Known rows, with every step that occurs
p j v: [ 13  48 -13   2 -19   9 -20  -1 -60  21   6  -4   1 -19   3   4 -16  33
  23 -11   8  -4  -6  23   4  -4  21   2   1  -1   5 -10  -8  -1   2   3
  -7]
q v k b w f g: [-16  41   2  12  13 -11  45 -45  18   4  17  21   4 -26 -17  40 -32 -10
 -11  -5 -15 -10  -3  -6   5  19  14  -7  -3 -24  15   4  -7 -17   0   6
  -2]
y j: [  1  -3  -9  -4 -76   8 -17  21 -14 -15   2  -6  -5   9   0  -1 -19  13
  48  -1   7 -10 -16 -10  14   2  -7   1 -10  -4  19   5  12   4  -9  -6
  -1]
x f d v: [ 26  -5  12 -19  18   8  31  -8  -6  27  14  28   8  -7  -4  29 -16  -5
  -1  -7   0  -4   1 -20   6  -9   7  25 -54 -27  -4 -16  -7  12  -5  -5
  19]
q v d f g b w: [-21  21   1 -10  46 -17  19 -25  -6  25  19 -12  -3 -20 -14  49 -27  -4
 -18 -16 -35 -14   1  30  -2  43   5   2  34 -22  12  -5   1   9   9  -5
 -12]
v d x y j l: [ 13 -22   1 -28   1  -1  -2   2  -1  13   8 -12   1  18 -21  14   9  25
 -20   8 -14 -17 -19  16 -11  20 -24   6  10 -14   8  10 -10  27 -33  -7
  24]
j v k b w f: [-28  67  -2  18  -9   2  38 -36   2  12   2  21  20 -19 -29   6  -6   8
 -38  -4  -3  -1   2  26  23  -5   7 -15 -18 -20   5   0 -20 -18 -11   1
  18]
w b: [-36   6  21  -9  49 -30  17 -16  -7   1   2   1   5 -15 -16  30   9  -4
   0   3 -18  -5  11  29   3 -13   3 -12   5   3  -2   3   7 -12   4  27
  11]
d x y j: [ 17 -16   0 -18 -25   4  -1  -2   8   2  11  -8   7  13 -30  37  -8  15
  25   6  -9 -13 -30  -9 -16 -16  -4  16 -12  -8  24  12 -23  17 -35 -14
  18]
q v d x y j: [ -2  -5 -12  -9   1  -2   8 -18 -14  11  11 -19  -9  -7   1  46 -34  22
  12  13 -16 -16 -17  16 -20  19   8  -2  15 -14   8  -4   0  10 -19  -7
  -4]
f g b: [-13  12  31  17  32  -9   2   6  -9  20   3  -2  15 -26   4  17 -10 -36
  -8 -36 -25 -11   2  -6  16  41 -15  26  23 -12  12  12  -9 -12  28  -5
   7]
g b w f d v: [-31  37  17 -12  66  -8  52 -15  16  -1  23 -14  24 -13 -84  34  -9 -21
   8 -20 -49  -1  -1  -6  30  69 -28  23 -20  -9  31  25 -19  -9  14  -5
  -2]
g f d x y j v q: [ -1  14   6  -2 -10   0  52  -5  23   1  17 -10   7  -2 -45  24 -17  -2
  47 -13 -29  -3  -8 -25   3  -6 -18  18  -5 -27  21   8  11   3 -35 -24
  10]
p l: [ 19  13 -10 -16  17 -14 -27   4 -21   7   3  -6 -17  11   8 -17  -2  24
  11   7   2   9  -2  -5  -2  -7  -4  10  -9  -7   3  -7  -5 -13   1  14
 -12]
x f g: [ 30   0  19 -18  11   4  -1  -5 -19  18   6  50   7 -12  23  26   0 -24
 -24 -30 -10 -13   5  11   7 -12  15  25  -9 -21   0 -12   0  10   6 -12
  20]
x y j: [ 14   1  -8 -17 -58   9 -26  11 -10 -25   0   4   7   8 -20  18 -18   7
   6   6 -15  -6 -13 -34 -11   1 -22  18 -11   0   6  13  -4  10 -21 -16
  23]
d v k b w f: [-28  24   7  25   3  -2  50 -35  32   9  11  -1  26  -3 -48  14 -30  -6
 -19  20 -12  -2  -5 -11   4  36  -5  -9 -58 -32  18  23 -25 -19  -4  21
  19]
q v d f g: [ -6   6  -2  -6  36 -15  13 -21  -9  27  14  -7  -8 -14  12  44 -28   3
 -18  -3 -20 -15   1  29 -12  21  17  -3  33 -22   3 -15   8  13   7  -7
  -7]
j v d: [-23  30  -9   9   4   5   0  -8 -34  23  -8  -9   8 -12  11  -7  -4  20
 -33   5  -6  -6   5  52   7  10   7 -12   9 -10 -15 -14   0   1  -5  -7
  11]
b w f d x y: [ -8  25   9 -42  63 -17  59 -25  37 -23  38  24  23   3 -97  23  14 -20
  10   0 -45 -18  -9  -9  25  34  -9  19 -31  -5  25  26  11  14 -13 -26
  11]
v k b w f d: [ -8  33  10   5  -7  -5  62 -33  47   0  13  38  18  -8 -53   4   7  -9
 -39 -14   6  -3  -2 -33  23  12 -22  -6 -26 -25  18  23 -15 -10 -22  14
  21]
k b w f: [-36  35  11   1  22 -24  47 -35  24 -14  13  15  19  -3 -67  -3  33  -9
 -12 -22 -16  -5  -4  -3  32  25 -25  -2 -33  -1  28  34  -5 -15 -17  20
  12]
f g: [ -5   1  23  14  16 -10  -4   4  -3  13   5  14  11 -17  20  -1  -6 -33
  -4 -14 -14 -17   3  -5   8  19   4  16  14 -12   1   5  11  -4  19 -10
  11]
v k b w: [-15  31   2  17 -32  -1  35 -31  36   3   2  29  12  -8 -39  -5   5  -6
 -46 -15  10   2  -3 -22  15   9 -21 -15 -17 -24  15  22 -23 -15 -25  24
  15]
f d: [  6  -5   9  -6  17  -6  36   7  13  14  15   4   5  -8 -13  -1  -3  -4
  19  -3  10  -5  -1 -48  15   4 -11  17 -21  -9  -6  -3   9   6  -2 -10
   5]
j v d x f: [ -8  22  -4  -4  12   8  10 -16 -31  36  -1  -2   8  -9   6  15   0  24
 -30   0  -6 -10  -4  64   3  -7  15  -6   3 -18  -6 -18 -14  10 -18 -10
  16]
y j v d f g: [-14  20  -5  -1 -61   4 -15  14 -33  14   4  -6   6  -2   7   5 -23  16
  16  -9  -4 -21 -11  31  21   6   1   0   6 -21  14  -8  11  11  -5 -18
  12]
g f: [-11  12  10   2  15  -3  22  -4  21 -14   3 -12   4   0 -24   3   1  -6
  21  -8 -26   7   4   7  -4  -2 -12   5  16 -14  20  15   7  -6 -17 -10
  -7]
k b w: [-45  30   5  15  -7 -21  26 -28  19  -3   4   4  13  -8 -52 -16  29  -7
 -11 -23  -6   0  -5 -11  26  22 -29  -7 -30  -2  20  31 -11 -19 -22  30
   6]
f g b w: [-28  24  29  10  35 -13   7  -1   0  12  11   2  18 -27 -24  12  -5 -45
  -6 -35 -41 -14   1  -1  25  57 -17  24  17 -13  18  21  -5 -11  25  -7
   3]
g b w f: [-24  38  13 -18  59  -7  37 -14  12 -12  16  -5  17  -9 -76  32   5 -19
  -3 -28 -47   0   1  11  29  57 -25  17   2   0  33  24 -16  -8  11  -5
  -5]

Rows
[-30  25  15  29   9  -6  49 -33  31  14  12   3  30 -10 -42  13 -33 -18
 -20  15 -17  -7  -4 -14   6  43  -3  -3 -54 -37  18  23 -20 -19   2  18
  22] -> d v k b w f g
[-37  33   7  10  17 -24  70 -37  31  -3  19  12  21  -5 -75   5  13 -17
  -3 -20 -22  -5  -2 -26  36  42 -29  -1 -53 -11  23  29   5 -18 -14  24
  18] -> k b w f d v q
[  2  16 -12 -12 -54  11 -26   7 -27 -12  -4   0  11   2 -16  15 -20  17
  -9   9 -19  -9 -10  -8  -8   6 -19  12  -7  -5  -2   6  -5  11 -22 -19
  28] -> x y j v d
[ 11 -17  13 -10  30  -8  48   1  26  27  22  -3   5  -3 -22  15   0   3
  34  -2  12 -11 -15 -39   7  -7  -4  20 -23 -15   6   0  -4  13 -16 -11
   7] -> f d x
[  9  14  22  -8  61 -11  86 -23  36   0  27  19  27   0 -48  28 -11  -6
   2   9  -8 -10  -1 -28  20  20  -5  16 -46 -20  16  13   2   1   4  -9
  24] -> w f d v k b
[ -6  -5  -9  -3  27  -6  19 -24  -8  20  12 -20 -11 -10   7  41 -25  19
   5  11 -12 -13 -11  28 -19  19  16  -9  20 -14   4  -9  -1   7 -12  -1
 -12] -> q v d x
[  9  17  33 -14  81 -13  45  -9   9  -7  19  21  25  -9 -27  39   0 -29
  -6 -21 -37 -18   4  13  24  35  -1  28  11  -7  25  15   4   0  28 -24
  16] -> w f g b
[-19  32   8 -25  52 -12  68 -28  40 -19  36  24  24  -2 -89  13  -3 -24
   3   9 -38 -14  -2  -9  30  47  -4   9 -43 -17  23  22  13   5   0 -17
   7] -> b w f d v k
[-11   4 -12   0  22  -5  10 -19 -16  11   6 -15 -12 -14  16  28 -27  14
  -5  10 -13  -8  -1  22 -14  26  11 -10  21  -9  -6 -10  10   2  -1   0
 -13] -> q v d
[ -4   0  20  -5  35  -8  56  -5  39   5  20 -14   8  -3 -40  12   2  -4
  44 -10 -18  -1  -7 -19   0  -7 -15  18  -1 -24  24  15   3   3 -28 -18
  -1] -> g f d x
[  3  21 -12 -10 -61  11 -29   6 -25 -16  -3   1  10   0 -17  17 -24  13
   4   7 -17  -6 -11 -16  -6  -5 -12  14 -14  -2   0   5  -8   5 -19 -20
  25] -> x y j v
[-22  36  17 -20  65  -8  50 -12  16  -6  21  -5  19 -13 -81  31   4 -20
   4 -30 -44  -2   0  -5  34  59 -30  24  -5  -4  31  24 -14  -5  11  -8
  -3] -> g b w f d
[ -4  12  -4  -4 -62  11 -11  11 -38  16   4   2   5  -3  12  11 -21  19
  22  -8  -2 -24 -18  36  19   1   6   4  -6 -22  15  -7   5  11 -15 -17
  16] -> y j v d x f g
[  5 -13  13 -16  36 -14   9   0   3  33   9   6   8   5   0  13  11  -5
 -59 -18 -14 -20   5  32   2  23 -11   3  38 -25   6   0  11  31   0  -8
  18] -> v d f g
[  9   6  21 -13  29 -20   6  -4  14  32  18  17   9  -2  -7  32  -2 -22
 -26 -30 -13 -14   3  14   6 -13  11  15  26 -24  17  -9  -3  23  17 -14
  11] -> d f g
[  7 -13   2 -24  27 -10  10  -3   6  26   7  -1   2  13 -10  13  14  11
 -57 -11  -7 -11   4  35  -2  15 -13  -5  32 -19   6  -2   5  32 -10  -3
  13] -> v d f
[-19  30  18 -22  69  -9  55 -15  21   0  25  -8  19 -10 -86  40   5 -17
  11 -30 -43  -5  -7  -1  31  53 -26  25  -4  -7  37  24 -20  -2   3 -10
  -2] -> g b w f d x
[-16  30   8 -35  60 -17  58 -21  32 -25  34  26  19   0 -84   8  14 -23
  12  -2 -39 -15  -2  -4  36  40  -6  13 -28  -4  22  21  22   9   1 -21
   2] -> b w f d
[ 11  -3   6 -14  -1  -1  32   2  10  22  21  -4  12  -5 -31  23 -13  10
  35   3   3 -14 -20 -42   6 -13  -8  26 -29 -16   6   0 -10  15 -26 -23
  19] -> f d x y j v
[-21  12  11  16   7  -7  61 -15  35  24  20  -1  20 -13 -44  -1 -24 -10
   7  10   3  -4  -5 -59  15  31 -17   9 -61 -32   3  13  -9  -9  -8  10
  15] -> f d v k b w
[ 12  12  12 -14   7   3  48 -23  10  25  16  40  14 -10 -29  25 -10  -9
 -18 -15   0  -4  -1 -28  15   0  -4  19 -63 -36   5  -3 -16   4 -16   7
  24] -> x f d v k b w
[ 18 -16   9 -18   0  -3  35   5  19  16  22   0   9   0 -33  23  -8   6
  37   1   3 -14 -21 -55   3  -8 -13  28 -28 -14  10   6  -7  18 -25 -19
  18] -> f d x y j
[  5  18  -3 -15 -43   3 -25   6 -22   0   2   6  15  -1 -16  25 -21   6
 -19  -3 -24 -16  -8  -3  -4   4 -15  19   2 -14   4   3  -4  18 -15 -25
  33] -> x y j v d f g
[ 31  -4   4 -16   4   9  39  -9  -5  27  13  33   4  -4  -5  35 -21 -11
  -4 -15  -5  -2   5 -26   8  -5   5  21 -50 -28  -7 -21   3  10  -5  -1
  21] -> x f d v q
[ -5   6  -9 -11  31 -12  15 -23  -7  24  12 -12 -11  -9   5  45 -27  15
 -16   1 -15 -10   1  29 -15  13  15  -8  29 -17   3 -16   4  14   1  -3
 -11] -> q v d f
[  9  -3  -2 -14 -28   7  -2  -4  -2   8  10 -10   9   7 -27  36 -14  19
  22   7  -9 -14 -29   2 -13 -22   2  13 -12 -10  20   6 -27  14 -35 -17
  20] -> d x y j v
[-14  22  -6   1   9   5   3 -14 -26  29  -3 -13  12  -8  -4  12  -4  24
 -32   8 -12 -10  -6  50  -4   1   5  -6   8 -13 -10 -10 -15   8 -20 -13
  20] -> j v d x y
[-32  25  18  16  19  -9  69 -20  47   0  19 -12  18 -10 -63   1 -12 -14
  24  -3 -26   4   1 -36   9  24 -26  11 -31 -36  24  27  -1 -14 -24  -1
   4] -> g f d v k b w
[ 13  -2 -10  -9 -40   9   5  -7  -1   7   9  -5   5   9 -28  42 -19  13
  20   1 -15 -12 -25  -4 -12 -16   0   9 -10 -10  16   0 -15  12 -34 -13
  22] -> d x y j v q
[ 31 -18   9 -25  14   6  19 -14   6  26  12  16   1   7  -9  44   6  10
   6 -12   2 -10 -19  24  -8 -35  19  13 -15 -17  19  -8 -26  18 -27  -6
  11] -> d x f
[ -2  12 -11 -10 -67  15 -10  10 -38  10   2  -3   1   3   5  12 -19  30
  24  -3   3 -18 -19  36  17  -5   5  -1 -10 -18  15  -9   2  12 -23 -14
  12] -> y j v d x f
[ -7  18  -1  -3 -53  13  -8  11 -41  19   2  -4   7  -7   4  20 -23  17
  21 -19  -8 -21 -19  34  23  12  -3   9  -1 -22  21  -4  -4   7 -12 -15
  14] -> y j v d x f g b
